Each row comes from the steps of one walk. Every step used is in the known rows, and no mark comes twice. Write the walk behind each row, first mark first.
In the rows, zero is written as 128.
Known rows
E > U > C > W: [ 44 115 142 155 145 129 143 152 119 114  70 149 106 177 145 117 123 129
  46 156  78 166  91  81 170 103 167]
M > J > V > U > E > Q: [240  77 138 104 127 110 153 120 145 136 160 176 140  34 106 136 150 181
  82 148 146 150 139  71 114 143 177]
J > H > W: [ 89 153  62 115 131 121 128 136 130 148 144 123 143  94 114 133 132 100
 207 145 210  73 150 174 120 112 134]
Q > E > U > V > J: [ 95 121 139 139 132 141 156 124 116 134  86 136 105 147 158 115 115 149
 160 103  37 142 124  87 156 182 132]
W > C > U > V: [139 131 168 135 130 121  63 135 141 116 103  73 132 202 106 151 140 143
  72 154 129 153 118 114 105 102 126]
C > W > H > J > V: [ 72 119 136 101 129 127 181 136 117 120 159 107 141 103 124 118 141  94
  97 125 145 147 110 144 127 123  66]
W > H: [159 120  82 142 144 119 107 117 111 110 166 172 151 169 129 114 128  88
 161  87 164  81 113 163 134 131 152]
H > J > M: [167 108 111 125 123 155  95 123 132 134 142  82 110 102 100 131 138 119
 176 120 115 167 105 131 137 111  17]
V > U > C > W: [109 115 166 147 129 128 126 127 130 118  95 244 106 172 133 134 132 134
  32 147  84 165 122  90 138 110 147]
U > V > J > H > W > M: [ 97 182 126 136 100 138 123 135 119 123 127 159 110 113 129 124 102 122
 234 130 144 157 144 192  97 149 129]
H > W > C > U: [ 71 150 132 112 136 122 121 136 152 124 105  38 142 144 125 154 139 104
  77 132 140  78 146 148  77  80 128]
C > U > V: [197 152 136 141 123 126  78 115 127 104 111  85 124 233 120 148 107 121
 138 131 134 141 142 140 123 136 206]
U > V > J: [120 157 151 146  98 145 114 131 123 108 104 140  94 117 116 125 115 124
 172 121  70 191 123 161  89 155 137]
E > Q: [155  92  83 117 151 132 137 139 118 137  98 140 139  93  81 115 180 100
  85 105 140 134 109  69 122 127 153]
V > J: [163 118 149 142 125 147  92 125 111 124 117 128  97  89 122 124 130  87
 144 111  90 144 124 147  98 132  75]
M > J > V > U > C > W > H: [192  93 137 103 132  97 151 119 151 123 179 193 141  76 120 137 135 168
  72 149 156 163 139  80 110 133 172]
W > M > J > V > U > C: [232 118 119 117 143 107 124 119 144 133 214 214 143 119 141 129 121 147
 161 133 198 113 130  78 117 125 137]
M > J > H > W > C > U > E: [151 128 118 110 118  94  91 124 155 143 159 105 155  81 122 146 138 166
 105 174 197  81 162 126 130 104 145]
H > W > M > J > V > U: [138 147 106  95 136 116 172 125 150 130 177 154 149  84 145 142 123 109
 161 119 190  59 161 133  73 109 142]
U > C > W > H > J: [ 34 143 131 147 125 120 135 131 140 118 126 124 120 171 136 110 125 131
  38 128  84 170 100 114 154 104 119]
W > H > J > V > U: [200 102 131 124 141 129 130 119 115 119 179 159 141 136 116 114 121 103
 178  99 156 139 110 156 117 143 126]
Q > E: [130 115  99 124 138 134 145 107 135 145 138 107 125 128 141 119 141 133
 144  88  61  95 128  78 145 167 101]
Q > E > U > V > J > H: [ 92 127 126 136 133 137 149 126 112 143  91 149 111 143 156 114 111 154
 186 112  72 139 130  99 168 183 131]
C > W > H > J: [ 56 123 137 110 125 126 158 135 116 116 148 119 139 122 128 116 145  84
  81 123 135 131 109 140 134 115  59]
U > E > Q: [138 111 122 151 114 148 152 131 115 145  93 107 132  77 118 108 152 162
  73 119  93 104 110 127 181 129 149]
C > U > E: [215 133 147 158 121 136  83 109 118 124 113  55 131 202 140 142 108 142
  98 131 122  85 141 155 175 121 175]
J > H > W > C > U: [ 91 151  88 112 136 115 102 140 134 149 132  96 150 131 113 144 133 114
 174 159 227  78 153 168 119  96 123]
M > J > V > U: [248  81 135 100 133 105 138 116 152 127 179 178 134  51 105 144 145 158
 104 152 149 152 139  71  90 139 169]

Write each row's walk
[118 162 133 143  98 139 107 134 117 121 113 157 101 113 113 123 111 129
 210 137 116 187 133 177 104 157 134] -> U > V > J > H
[ 38 144 123 111 130 127 142 143 156 126 113  62 137  98 118 143 152 104
  83 131 119  82 132 144  67  82 105] -> H > W > C
[197 155 156 146 119 132  70 115 118 106 101  88 113 214 126 147  99 116
 146 126 123 156 150 155 115 142 179] -> C > U > V > J
[ 94 120 122 136 136 137 162 124 122 132  94 134 114 158 153 116 120 151
 155 107  47 132 119  78 161 178 152] -> Q > E > U > V
[115 150 149 137 116 137  88 133 112 147 104  95 119  95 137 134 111 122
 166 141 162 111 157 203 127 115  75] -> V > J > H > W > C > U > E
[108 157  92 103 133 115 151 126 153 127 177 119 149  90 145 137 129  95
 154 115 178  41 154 136  80  99 128] -> H > W > M > J
[ 72 148 116 128 135 136 165 128 116 145 105 149 120 142 172 115 102 145
 210 106 100 111 142 114 159 174 124] -> Q > E > U > V > J > H > W > M
[ 88 175 129 136  96 139 124 136 123 120 109 141 105 104 119 127 107 126
 211 134 118 172 143 191  92 151 141] -> U > V > J > H > W
[ 63 146 135 116 131 127 139 140 146 132  86  35 149 126 126 146 143 127
  55 131 138  77 146 149 101  83 137] -> H > W > C > U > E > Q
[ 45 136 135 127 132 133 157 134 123 145  81 125 118 136 158 120 116 159
 165 119  76 131 136 107 151 165 117] -> Q > E > U > V > J > H > W > C
[200  97 155 109 127 147 146 129 140 135 170  43 111  63  88 121 139 115
 160 133  97 190  98 110  89 137  84] -> H > J > V
[ 78 117 161 113 119 132 187 134 111 123 146 142 139 105 136 119 131 119
  80 132 133 143 115 155 149 126  75] -> C > W > H > J > V > U > E
[150 110 167 140 134 127  75 136 131 134  90  58 144 172 112 141 152 159
  30 150 133 120 115 111 145  93 111] -> W > C > U > E > Q
[ 73 137 122 107 133 128 166 140 119 127 163 146 137 123 141 125 145  87
 105 136 167 102 116 112 130 105  48] -> C > W > M
[ 71 122 113 128 147 115 155 125 130 151 123 159 129 156 175 112 118 169
 124 128 102 114 128  51 196 153 119] -> Q > E > U > C > W > M > J > H
[ 50 139 129 138 128 120 157 132 141 123 139 115 122 150 133 111 122 142
  55 129  96 186 100 116 148 112 126] -> U > C > W > H > J > V
[108 126 136 156 128 150 122 148 101 108  61 173  97 153 137 127 104 133
 172 137  99 186 109 141 146 137 151] -> E > U > V > J > M
[181 109 133 135 139 126 127 118 122 118 173 162 137 152 123 110 114 119
 160 101 142 155 106 149 129 138 140] -> W > H > J > V > U > C
[165 116  85 135 137 134  96 116 114 119 168 148 143 156 122 117 122 102
 195  87 168 118 109 172 150 124  73] -> W > H > J > M
[185 104 174 159 113 147 121 118 114 126 101 226 114 132 137 133 128 151
  90 138  83 107 127 137 154 129 148] -> V > U > E
[211 123 136 150 130 134  96 116 113 131  92  65 141 187 128 135 124 142
  77 124 137  96 140 134 178 123 187] -> C > U > E > Q
[149 124  86 101 124  95 107 124 154 138 175 138 148  55 112 139 146 134
 142 160 196  86 157 113 108 113 148] -> M > J > H > W
